Every row comes from one small tree of marks. Brackets hold a mark, then the marks that hang from it, in alphabetical order. Every link used is in the known rows. Which tree was each row made from?
In the rows, 128 means zero.
Known rows:
[V [K [Z [X [Q D]]]]]: [124 117 105  82 172 130 124 117 144 111 143 182 115 147 103 139 120 122]
[D Q [Y [K Z]]]: [125 145 133 181 127 111 143 125 103  56 127 144 131 135 143 138 107 139]
[Z [K V] [X Q]]: [155 128 119  71 160 149 102 134 185 133 128  99 108  74 109 108 134 164]
[Q D]: [117 106 126 137 116 150  60 130 139 154 100   4 114 150 102 126 140 115]
[X [Q [D [Y [K Z]]]]]: [131 109 121 161 150 114 137 123 112  98 149 165 137 149 125 135  84  55]
[X Q]: [120 129 131  88 112 157  82 134 125 150 119  48 112 160 117 125 147 189]
[Y [D Q V]]: [106 133 145 148  92 130 135 122 106 140 119 176 107 125 155 125 145 161]
[X [Q [D [V K]]]]: [116 134 126  88 120 144 148 128 128 199 155 186 133 151 124 127 137 128]
[Y [D Q] [K V Z]]: [132 134 121 173 140 123 140 117 117 100 128 175 120 119 157 134 113 115]
[Y D]: [121 115 134 116 104 150  96 128 109 125  85  43 120 146 132 128 148 164]
[Q [D [V K]]]: [117 130 129 110 114 142 130 133 135 186 126 116 137 136 120 131 147 131]
[Z K X]: [131 126 130  96 143 162  87 134 164  99  86  42 106  85 100 118 136 183]
[D Q [V K] Y]: [124 164 142 115  93 109 179 131 106 118 143 185 141 124 149 127 152 195]
[Q [D Y]]: [132 103 130 147 110 118  84 129 132 116 112  24 127 140 111 124 131  94]
[V K]: [124 147 126  71 109 160 113 137 121 136  97  32 144 156 119 134 162 215]
[Q [D V]]: [115 117 136 156 111 136  79 134 147 194 112  60 113 127 116 123 145 106]
[Y D K]: [121 124 135 132 107 159 143 126  84  96  87  84 147 139 148 127 124 141]
[X [Q [D [V K] Y]]]: [131 129 131  98 115 112 171 129 118 159 167 206 148 139 132 126 129 107]
[V [K [Z [X Q]]]]: [128 141 114  60 161 138 127 124 136 103 126 158 118 143 115 139 139 198]
[X [Q [D [Y K]]]]: [131 112 128 141 120 127 154 124  93  95 149 139 150 149 130 122  98  63]

Which tree is each row?
[151 105 112  95 168 140  94 125 197 138 142 122 101  79  98 109 116  85]
[Z [K V] [X [Q D]]]
[123 152 122  76 159 126 149 129 142 145 137 215 119 122 127 137 142 190]
[D [V [K [Z [X Q]]]]]
[118 127 116 111 151 131 131 127 143 196 155 210 123 152 117 142 125 124]
[X [Q [D [V [K Z]]]]]
[108 160 129 130 127 128 137 128 134 158 132 194 115 137 137 142 148 206]
[D Q [V [K Z]]]
[137 123 124 145 140  98 138 132 140 154 134 156 138 128 123 142 125 105]
[Q [D [V [K Z]] Y]]
[119 156 150 177  93 115 182 130  92  93 138 179 144 113 161 120 125 139]
[D Q V [Y K]]
[153 118 123 141 129 113 148 127 125 124 162 124 151 121 135 114 107  45]
[X [Q [D [Y [K V]]]]]
[131 139 127 148 108 136 161 120 103  96 126 149 132 118 163 119 125 125]
[Y [D Q] [K V]]
[147 126 114 100 171 119  67 128 177 138 131  92  96 108 115 126 143 156]
[K V [Z [X Q]]]
[130 114 141 169 107 105 106 135 137 154 127  79 127 116 124 122 134  82]
[Q [D V Y]]
[136 140 140 173 150  98 158 131 125  76 116 157 136  81 143 130 116 124]
[D V [Y [K [Z X]]]]
[154 116 124 165 123 113 127 131 133 109 135  57 154 110 131 116 116  45]
[Q [D [Y [K V]]]]
[131 102 128 124 116 118 101 127 123 123 144  92 125 151 114 123 122  90]
[X [Q [D Y]]]
[124 123 127 156 138 148 129 125 101  97  89 112 137 143 142 141 111 129]
[Y D [K Z]]
[126 123 139 159 116 115 174 129 102 140 161 198 147 125 142 119 102  53]
[X [Q [D V [Y K]]]]
[134 109 123 188 144 114 119 127 123  86 120  94 144 136 122 137  95  59]
[Q [D [Y [K Z]]]]
[111 162 127 117 145 116 151 121 139 108 133 221 107 111 133 138 148 204]
[D Q [V [K [Z X]]]]
[132 130 134 123 108 112 154 133 120 149 138 135 152 127 129 128 138 110]
[Q [D [V K] Y]]
